Known rows, with every step that occurs
C J Y: [ 53 -52  25 -39  31  16 -29  -6   0 -40 -27 -16 -25  22 -17 -49  41  45]
Y W C J F E: [ 72  27 -31 -16  18  13 -44  -9   4  15  -3 -19 -41  -5  -4 -32  44  43]
Q Y W C J: [ 56 -29 -32   8  18  -1 -49  -8 -22   4  -7  -5 -26  -9  -4 -21  32  52]
Y E: [ 23   8 -19 -24  25  26  -7 -23  23   6  53  17 -28  -6   2 -16  21   0]
Q Y W C: [ 43 -22 -38  16  16  -7 -44  -8 -15  10   5   3 -28  -9  -3 -12  23  45]
C J Y E F: [ 73 -37  12 -45  34  19 -41 -10  19 -28 -15  -3 -27  13  -4 -47  55  40]
F E Y W C: [ 29  -2 -19 -31   5 -28  -3  18  39   1  22   2 -22  -3 -42 -69  12  54]
J F E Y W: [ 54  11  -5 -18   1  -2  -8  22  55   1 -17  46 -32   3 -14 -25  33  25]
J Y W: [ 31 -21  -4  -4  17 -19 -45  -4  21 -15  17  -3 -32  15   2 -15  27  34]
C J F E Y W: [ 75 -17   9 -36  14  21 -26  16  20 -18 -37   9 -28   2 -10 -52  50  43]
Q Y W C J F: [ 70 -21 -29   9  16   3 -53  -5 -13   6 -21  10 -29 -10  -3  -9  39  47]
J F E: [ 62  12  -4 -19   6  21  12   7  48  -4 -14  44 -35  18 -10 -22  43  10]
F E Y W C J: [ 41  -9 -12 -39   7 -22  -8  18  31  -5  11  -7 -21  -5 -43 -77  21  62]
F E Y: [ 14 -23  -3 -35   5 -21  18  21  45 -14  20  14 -17   7 -44 -74   7  45]
E Y W: [-14 -18 -12 -10  17 -25 -39  19  12   1   7   6 -25 -14  -8 -39 -18  46]
Q F E Y W: [ 58  -2 -43 -48   9  -7  -3  22  41 -10 -13 -16 -39  12  -9 -70   4  32]
W Y: [-21 -46 -17 -13  32  13   8 -17 -15  12  33  13 -19   9   8 -58  -4  50]
C J F E Y: [ 70 -25  18 -43  18  24 -12  14  22 -25 -45  15 -26   9 -20 -54  47  41]

Rows
[ 46  17 -33 -12  26  16 -50 -17 -17  14   3 -34 -41  -6   2 -33  27  44]	Y W C J
[ 20 -12 -16 -25   1 -27   3  24  41  -4  31   5 -20  -4 -30 -71  11  49]	F E Y W
[ 76   3   1 -53  31  19 -24 -10  10  -5 -50   3 -35   8 -52 -41  32  50]	W C J F E Y
[ 78  -1 -41 -63  15  -2 -13  16  31 -11 -31 -27 -40  10 -22 -77  13  44]	Q F E Y W C J
[ 83  -1  -7 -53  44  17 -44 -29  11  -5 -32  -9 -38  13 -35 -37  43  48]	W C J Y E F
[ 10 -22 -36 -22  36  16  -9 -25  16  29  49  29 -24  -4  25 -57  16  44]	W Y E F
[ 62  26 -30 -12  24  20 -54 -14  -8  15 -11 -19 -44  -6   5 -21  35  39]	Y W C J F
[ 57 -40  12 -28  27  11 -45  -2  -3 -30 -16 -24 -27  12  -3 -46  45  49]	C J Y W
[ 38 -36 -22   0  17   6 -18 -12   7  -2  28  31 -18 -10  -4 -10  27  22]	Q Y E
[ 27  -3  -8 -25  22 -17 -54  13  11   5 -29   7 -31 -15 -23 -32   0  56]	E Y W C J F
[ 67   6 -47 -54  13  -8  -8  14  39  -4 -21 -20 -41  12 -21 -69   4  37]	Q F E Y W C
[ 65 -13   4 -48  41  15 -33 -26  -7 -15 -37 -20 -35  19 -45 -37  31  51]	W C J Y
[ 14 -12 -10 -25  25 -20 -51  10   2   2 -14  -7 -28 -15 -27 -44  -9  61]	E Y W C J
[ 84  11  -4 -48  32  29 -18 -19   5  -3 -44  -2 -38  13 -42 -38  43  41]	W C J F E
[ 53 -30 -34   0  22   7 -31 -10  24   5  16  38 -24  -7   8 -20  35  26]	Q Y E F
